Each row was made from one walk, in order. Every step used is in the known rows, and no mark comes twice. Write each row's walk.
Known rows:
ribe > lada: -2.78, 0.08, -1.58, -1.73, -3.35, 0.81, -0.16, -0.28, -1.46, -0.35, 1.46, 1.21, 0.47, -0.38, -0.01, 0.83, 1.71, -0.66, -1.92
ribe > figane: -4.22, 0.96, 0.02, -0.80, -1.93, 1.70, -1.23, -1.26, 1.03, 2.89, -0.46, -0.60, 0.46, 1.69, 1.12, -0.29, -0.32, -0.36, -2.59
vibi > lada > nimuz: 0.08, 0.38, -0.18, 3.41, -0.86, 1.59, -0.84, 1.94, 1.01, -2.81, 0.76, -0.74, 1.15, -1.70, 2.07, -0.72, -2.07, -0.38, 0.10
nimuz > gabilem > ribe > lada: -0.17, -0.66, 0.45, -4.08, 2.85, -2.64, 0.66, -1.00, -0.84, 3.65, 1.56, 1.37, 1.57, -1.68, 0.00, -3.58, 5.44, -0.69, -3.66
lofin > vibi > nimuz > lada > ribe > figane: 0.28, -0.36, -2.21, 1.30, -1.41, 0.60, -2.72, 0.66, -0.68, -2.84, -2.64, -0.34, -2.40, -0.94, -1.85, 2.65, -1.23, 1.09, 4.28
lofin > vibi > nimuz: 2.54, -0.76, -1.49, 1.12, -3.47, -0.04, 1.62, -0.57, 0.21, -1.38, 1.43, 2.23, -2.01, 0.36, -2.67, -1.22, -3.12, 1.04, 4.74
gabilem > ribe > lada > nimuz: -3.70, -0.07, 1.93, -3.29, -0.86, 0.81, -0.83, -0.79, -2.21, 1.37, -2.42, 1.59, 1.96, -2.65, -0.33, -1.15, 5.28, -1.20, -1.80
lada > nimuz > gabilem > ribe > figane: -3.38, 0.66, 2.36, -3.03, 7.23, -0.10, -2.98, -0.43, 0.49, 3.42, -4.44, -2.29, 2.61, -2.25, 1.04, -2.77, 3.31, -1.03, -3.06
gabilem > nimuz > lada: -2.73, 0.37, -0.39, 0.90, 0.14, 1.52, 2.40, 0.22, -1.80, 3.38, 4.98, 4.28, -0.97, 0.71, -0.65, 2.38, 2.37, -0.16, -0.43
vibi > nimuz > lada: 1.76, -0.17, -0.95, 2.11, -3.08, 2.20, 0.15, 1.50, -0.22, -2.52, 2.09, -0.37, 0.90, -1.41, 1.76, -0.95, -1.42, 2.08, -0.51
vibi > lada > ribe > figane: 1.14, 0.75, -2.39, 2.39, -3.10, 1.08, -2.01, 2.03, 1.34, -1.55, -0.28, -0.39, 0.63, 0.56, 2.79, 4.79, -0.79, -0.43, -1.24
gabilem > nimuz > vibi > lada: 3.20, 0.00, -0.29, 0.68, 1.04, -2.11, 2.42, -1.12, 0.57, 3.85, 2.32, 4.82, -1.04, 5.04, 1.00, 0.89, 2.14, 0.15, -2.79
vibi > nimuz > lada > ribe > figane: 1.11, 0.53, -1.96, 1.11, -2.07, 2.34, -3.17, 2.09, -0.13, -2.57, -2.27, -1.92, 1.21, -0.94, 2.58, 3.73, -0.29, 1.68, -1.45
ribe > lofin > vibi > nimuz > gabilem > figane: 0.33, -0.82, 2.83, -1.90, -2.17, -3.07, 3.09, -1.69, -0.26, -0.14, -0.62, -2.44, -0.86, 1.70, -0.45, -2.28, -2.13, 0.90, 0.90
nimuz > lada > ribe: -1.33, 1.52, -2.00, 3.15, 1.56, 5.07, -0.02, 2.07, 0.26, 1.13, 0.85, -0.19, 0.56, -1.89, 1.21, 6.00, -0.72, -1.01, 0.11
nimuz > vibi > lada > ribe: 5.70, 0.99, -1.64, 3.01, 2.42, 0.40, 0.33, 0.17, 3.14, 1.65, -1.88, 0.48, 0.28, 3.64, 3.19, 2.91, -1.14, -0.38, -2.86
nimuz > lada: -2.81, 0.69, -0.38, 3.15, 0.05, 4.03, 1.32, 0.71, -0.05, 1.09, 3.64, 0.16, -0.07, -1.89, 0.70, -0.03, -1.19, -0.27, 0.08
gabilem > nimuz > lada > ribe > lofin: -2.56, 0.91, 0.27, -0.37, 0.53, 1.48, 1.86, 0.44, -1.72, 3.00, 2.52, 2.34, -0.65, 1.98, -0.46, 6.75, 2.43, -0.80, -1.03
vibi > nimuz > gabilem > ribe > lofin: 3.73, -0.82, 2.14, -3.35, -0.74, -2.84, 1.92, -0.75, 0.33, 0.96, 1.39, -0.76, 2.29, 0.59, 1.21, -4.57, 1.65, 1.57, -3.44
vibi > nimuz: 3.33, 0.07, -1.08, 0.65, -4.67, 1.26, 1.69, 0.48, 0.97, -0.75, 2.23, 0.99, 1.71, 0.73, 1.55, -1.13, -2.14, 1.62, -1.12

Write each row's walk:
-0.12, -0.51, -0.79, 3.44, -0.49, 0.28, -0.37, 0.54, 0.18, -3.00, 0.21, 0.85, -2.46, -1.61, -2.23, -0.90, -2.97, -0.54, 5.77 : lofin > vibi > lada > nimuz
-0.55, 1.53, 1.32, 0.45, 6.80, 2.58, -1.30, -0.92, 2.32, 2.92, -5.45, -1.49, 1.61, 1.73, 1.72, -0.19, -1.13, -0.97, -2.45 : lada > nimuz > vibi
-1.57, 0.65, 2.01, -2.11, 7.29, 0.52, -0.84, 0.03, 0.67, 3.58, -2.28, -0.97, 2.81, -2.62, 0.70, -2.77, 2.35, -1.26, -2.10 : lada > nimuz > gabilem > ribe
4.80, -0.26, -1.26, -0.94, 0.23, -1.48, 0.68, 0.80, 1.35, 0.14, 2.23, -0.32, 2.05, 0.13, 1.78, -3.00, -0.73, 1.78, -2.70 : vibi > nimuz > gabilem
3.70, -1.40, -0.46, -0.92, 0.06, -2.74, 1.42, -0.89, -0.03, 0.45, 0.95, 2.14, -1.38, -0.94, -2.78, -3.80, 0.13, 1.03, 3.34 : lofin > vibi > nimuz > gabilem > ribe
-4.53, 0.43, -0.52, -2.24, 0.03, 1.46, -3.12, 0.39, -1.73, -1.80, -2.92, -1.02, 1.49, -1.94, 0.27, 1.37, 2.06, -1.07, -1.76 : ribe > lada > nimuz
2.26, 0.81, -0.44, 2.37, -3.77, 0.83, 1.48, 1.44, 1.23, -1.91, 2.03, -1.05, 0.63, 1.59, 2.06, 4.44, -2.31, -0.80, -0.75 : vibi > lada > ribe > lofin
-3.41, 0.06, -0.74, -3.48, 4.13, -0.74, -3.93, 0.61, -1.36, -1.09, -2.94, -2.07, 1.87, -2.32, 0.42, -0.08, 3.30, -0.93, -2.96 : ribe > lada > nimuz > gabilem
-1.90, -0.68, 3.43, -0.02, 0.23, -2.95, 1.46, -0.80, -0.31, -1.38, -1.54, -3.50, -1.17, 0.32, -0.11, -1.89, -2.00, -0.36, 1.76 : ribe > lofin > vibi > lada > nimuz > gabilem > figane
0.89, -0.80, 2.23, -2.18, -1.24, -2.83, 2.31, -2.09, 0.18, -0.90, 1.29, -1.98, -1.51, 2.67, -2.42, -2.85, -2.51, 0.66, 1.52 : ribe > lofin > vibi > nimuz > gabilem
-0.88, -0.60, 2.27, 1.03, -4.27, -1.32, 3.29, -1.74, 0.02, -1.84, 3.20, -0.78, -2.61, 2.55, -2.34, -1.71, -3.51, -0.44, 3.19 : ribe > lofin > vibi > lada
-1.12, -0.68, 2.79, -0.25, 1.22, -2.69, 0.64, -1.24, 0.12, -2.25, 0.31, -3.15, -1.81, 1.14, -2.07, -2.54, -2.43, -0.59, 2.32 : ribe > lofin > vibi > lada > nimuz > gabilem
-2.53, 0.51, -0.10, -2.41, 3.42, 0.37, -3.77, -0.67, -0.75, -0.52, -5.79, -1.46, 1.17, 0.39, 1.02, 0.81, 2.62, -0.82, -3.41 : ribe > lada > nimuz > vibi
-0.94, -1.11, 0.49, 0.48, 2.48, -2.78, -2.73, -0.24, -0.39, -1.52, -2.31, -0.30, -2.06, -2.12, -2.06, -3.16, 1.02, -0.38, 3.64 : lofin > vibi > lada > nimuz > gabilem > ribe > figane
2.65, -0.13, -2.94, 3.82, -2.19, 0.38, 0.97, 1.01, 0.68, -1.80, 1.49, 2.33, -2.69, -0.41, -2.03, 3.57, -2.85, -0.85, 5.67 : lofin > vibi > lada > ribe
4.79, -0.64, 0.21, -2.22, -0.20, -1.99, 1.40, 0.16, 0.58, 1.37, 1.62, 0.92, 2.44, -0.72, 1.50, -4.29, 1.85, 1.63, -2.80 : vibi > nimuz > gabilem > ribe
-3.39, 0.97, -1.42, -0.25, 1.17, 1.63, -0.85, 0.94, -1.70, 3.31, 0.62, 2.79, -0.64, 1.12, 0.17, 7.11, 3.67, -0.54, -1.36 : gabilem > nimuz > lada > ribe > figane
-2.06, -0.34, 2.98, 0.70, -1.90, -0.83, 1.35, -1.35, -0.08, -2.77, 0.35, -2.25, -1.95, 1.51, -2.22, -1.37, -3.32, -0.72, 3.35 : ribe > lofin > vibi > lada > nimuz
1.90, -1.41, -0.22, -2.11, 0.07, -3.41, -0.90, -1.35, -0.26, 0.23, -1.20, 0.95, -1.59, -0.38, -2.43, -3.80, 1.06, 1.24, 2.40 : lofin > vibi > nimuz > gabilem > ribe > figane
2.16, -0.40, -2.46, 2.37, -1.33, 1.32, -0.48, 1.11, -0.47, -2.65, -0.44, 0.90, -2.19, -1.44, -2.23, 2.68, -2.16, 0.84, 5.24 : lofin > vibi > nimuz > lada > ribe
